Each row was made from one path, in order. Every step used is in the known rows, and no mark comes twice. Write each row's path.
Known rows:
tezal/lilozov: [-0.78 -1.62 -0.52 -0.28  0.31  1.97 -1.72  3.05 -1.38  0.91  0.70  0.18
 -1.07  0.75 -2.11  0.13  2.00 -1.40  0.93  0.82 -0.41 -1.09]
bugo/tezal/lilozov/vemid/samu: [-2.74 -1.88 -0.66  1.56  0.02  1.66 -0.62 -2.56  0.06 -0.10  3.13 -0.02
 -1.18 -0.72 -2.14  4.27  0.93  0.05  0.10  0.84  2.68  0.42]
zase/netad: [ 1.79 -1.31 -1.17 -0.65  0.99  0.05 -0.34 -1.10 -0.61 -2.18  2.18  0.67
  0.10  0.56  1.16 -0.93  1.68 -0.46  1.83  0.33 -2.78 -1.47]
samu/zase/noba/vemid/tezal/lilozov: [ 1.87 -1.36 -1.57  0.20  0.68 -1.44  0.60 -5.02 -2.10 -0.28 -0.39  1.45
  0.55  1.40  0.31  2.19  1.48 -1.12  2.65 -0.16 -2.06  1.32]
zase/noba/vemid/samu: [ 0.70 -1.05 -3.30 -1.92  0.87  1.73  0.08 -3.37 -1.60 -1.69  2.59  0.77
  0.44  1.93 -1.05 -0.36  0.03 -0.79  0.52 -0.13 -1.74 -1.13]
bugo/zase: [-0.87 -1.78 -0.15 -2.09  0.67  1.04 -1.82  0.77 -0.53 -2.33 -3.66  1.02
 -0.43  0.81 -1.22 -0.90 -1.05 -0.83  0.41  0.75  0.00  0.90]
malal/zase/noba/vemid/samu: [ 1.51 -1.18 -2.96 -2.11  1.16  0.98  0.38 -1.51 -0.46 -0.89  0.61  2.24
 -0.52  3.45 -1.46  0.44 -2.27 -0.92 -0.45  0.67 -0.63  0.49]
samu/zase: [-0.53 -1.60  1.05 -0.51  0.72 -0.52 -3.79 -3.27 -1.16 -1.16 -1.43  1.36
 -0.47 -0.09  0.80 -0.60  0.44 -1.52  2.82 -1.10 -1.93  0.41]
lilozov/vemid/noba: [-3.02 -1.03 -0.09 -2.18  1.26  2.04 -3.54 -4.13  0.33 -0.58  0.23 -1.26
  2.51  0.57  1.67 -0.78  0.72 -0.61  1.00  0.35 -0.87  1.23]
samu/zase/noba/vemid: [ 1.98 -1.20 -1.69 -1.19  0.84 -0.46 -0.83 -5.01 -1.82 -1.64  1.04  1.27
 -0.45  1.02  0.24  0.07  0.41 -1.25  2.70 -1.01 -2.84  0.71]
lilozov/tezal/bugo: [-1.68 -1.35  1.32 -0.31  1.06  0.13  1.16  0.17 -2.41 -0.73 -1.02 -0.32
 -2.14 -1.94  1.35  1.66  1.99 -0.29  0.77  0.11 -0.21 -0.50]
lilozov/tezal/bugo/zase/netad: [-0.48 -1.65  0.91  0.23  1.05 -0.89  4.00  0.20 -2.79 -2.18 -2.85  0.27
 -2.81 -1.37  1.35  2.61  0.76  0.47  0.81  0.79  0.32  0.08]
netad/zase/noba/vemid: [ 3.43 -1.39 -1.89 -2.46  0.17  0.41 -0.50 -3.79 -1.11 -1.97 -2.76  0.24
  1.81  1.12 -0.09 -0.57 -0.96 -0.75  1.51  0.47 -1.42 -0.35]
malal/zase/noba/vemid: [ 2.90 -0.92 -3.25 -2.73  1.29  0.68  0.40 -0.62  0.00 -0.81  1.29  1.75
 -0.49  3.09 -1.36 -0.05 -1.40 -1.12 -0.22  0.83 -1.30  1.17]
tezal/lilozov/vemid: [-2.06 -0.87 -0.53 -0.41 -0.05  1.60 -1.45  1.14 -0.38  1.57  3.94 -0.65
 -0.85  0.77 -2.30  0.62  1.69 -0.60  0.89  0.42  0.88  0.14]
lilozov/vemid/samu: [-4.36 -0.73  0.26 -1.14  0.20  1.40 -3.53 -3.93  0.31 -0.31  3.43  0.11
  0.77  0.76 -0.54 -0.58 -0.64 -0.09  0.52 -0.80  1.31 -0.18]
samu/zase/noba/vemid/tezal: [ 1.85 -1.13 -1.47 -0.67  0.93 -1.93 -0.53 -6.67 -1.58 -1.28 -0.43  1.60
  1.12  1.15  1.40  1.29  1.05 -1.07  2.71 -0.69 -2.52  1.46]
lilozov/tezal: [-1.24 -1.52  0.15 -0.78  1.06  0.60 -0.49 -3.84 -1.32 -1.13  1.66 -0.24
 -0.38 -2.57  1.22  1.12  1.28 -0.65  1.60 -0.59  0.60 -0.48]
noba/vemid/tezal/bugo/zase/netad: [ 2.21 -0.47 -1.90 -1.51  0.23 -2.51  1.34 -0.87 -1.45 -0.54 -0.03  1.46
  1.79  2.86 -0.27  2.69  2.52 -0.56  0.54  1.43 -0.62  0.89]
malal/zase: [ 0.49 -1.35 -0.51 -2.11  1.15  0.75 -2.74  0.95  0.63 -0.32 -0.80  1.87
 -0.48  2.04 -0.76 -0.56 -1.37 -1.35 -0.06  0.72 -0.30  0.87]

Which path is each row?
[-0.52 -1.07 -1.53 -1.30 -0.16  0.39 -3.03 -4.70 -1.80 -0.38  3.16  2.00
  0.85  2.03 -1.77  1.04  0.14 -1.73  1.84 -1.12  0.13 -1.26] -> noba/vemid/samu/zase
[ 0.69 -1.07 -1.96 -0.70 -0.09 -0.35 -1.20 -5.05 -2.05 -0.99  4.04  2.11
  0.75  2.33 -1.01  1.37  0.29 -1.25  2.27 -0.97 -0.38 -1.65] -> noba/vemid/samu/zase/netad
[-0.73 -1.34 -0.69 -1.46  0.73  0.64  2.16  3.22 -2.80 -2.05 -5.20  1.17
 -2.51  2.55 -1.49  0.68 -0.63 -0.09 -0.85  1.31 -1.09  0.19] -> tezal/bugo/zase/noba/vemid/samu
[-1.40 -1.67 -0.84  0.98  0.13  1.38 -0.65 -1.60  0.46  0.00  4.03 -0.44
 -1.27 -1.09 -2.06  3.86  1.83 -0.08  0.33  0.97  1.97  1.15] -> bugo/tezal/lilozov/vemid
[ 2.37 -1.35 -1.21 -1.16  1.28 -0.36 -0.05  0.38  0.28 -1.24  0.33  2.16
 -0.72  2.37  0.29 -0.14 -1.03 -0.60  0.64  1.00 -1.40  0.16] -> malal/zase/netad
[ 1.51 -1.48 -2.78 -1.31  0.63 -0.05  2.62 -1.16 -1.54 -1.51 -2.60  1.08
  0.54  2.28 -1.80  1.96 -0.12 -0.40  0.27  1.70  0.00  1.74] -> bugo/zase/noba/vemid/tezal/lilozov
[-2.11 -0.42  0.59 -0.91  0.82 -1.90  0.77 -2.32  0.02 -0.67 -2.33 -0.02
  0.91  1.10  1.32  1.28  0.81  0.87 -0.19  1.09  0.02  3.30] -> lilozov/vemid/tezal/bugo/zase/noba
[ 0.69 -1.09 -0.98 -1.96  0.86  0.33  2.14  4.08 -2.50 -1.98 -4.34  0.64
 -2.53  2.16 -1.33  0.30  0.30 -0.27 -0.59  1.40 -1.70  0.85] -> tezal/bugo/zase/noba/vemid
[-0.96 -1.47  0.05  0.41  0.55 -0.95 -1.76 -0.94 -0.57  1.30 -1.88  0.80
  2.36  0.73  0.39  2.07  3.09 -1.13  0.92  1.40 -0.24  0.66] -> vemid/tezal/lilozov
[ 1.33 -0.58 -2.42 -1.35 -0.16 -0.72 -1.18 -1.84 -0.89  1.63  3.76  0.94
  2.86  2.27 -1.68  2.66  3.45 -1.60  1.02  0.91  0.52  0.20] -> noba/vemid/tezal/lilozov
[ 1.52 -1.46 -1.62 -1.92  1.77  0.97 -0.19 -0.10  0.24 -1.36 -1.69  1.67
 -1.02  2.04 -0.02 -0.93 -1.88 -0.75 -0.22  0.95 -1.82  1.20] -> malal/zase/noba
[-1.29 -1.54 -0.39 -0.33  0.87  0.13  4.46 -1.31 -3.52 -1.95 -2.65  0.52
 -2.51 -0.35 -0.03  3.23 -0.34  0.31  0.04  0.48  1.12 -0.02] -> lilozov/tezal/bugo/zase/noba/vemid/samu
[ 1.54 -1.30 -2.66 -2.16  0.94 -0.42  1.57 -2.71 -0.97 -2.44 -2.75  1.27
  1.22  2.06 -0.73  0.94 -0.50 -0.40  0.35  1.23 -0.59  1.98] -> bugo/zase/noba/vemid/tezal
[-0.67 -1.38  0.70 -0.48  1.26 -2.00  1.05  0.35 -1.26 -1.38 -8.01  1.13
  0.85  1.22  1.79  1.50  1.36  0.05 -0.31  1.97 -1.61  2.24] -> vemid/tezal/bugo/zase/noba
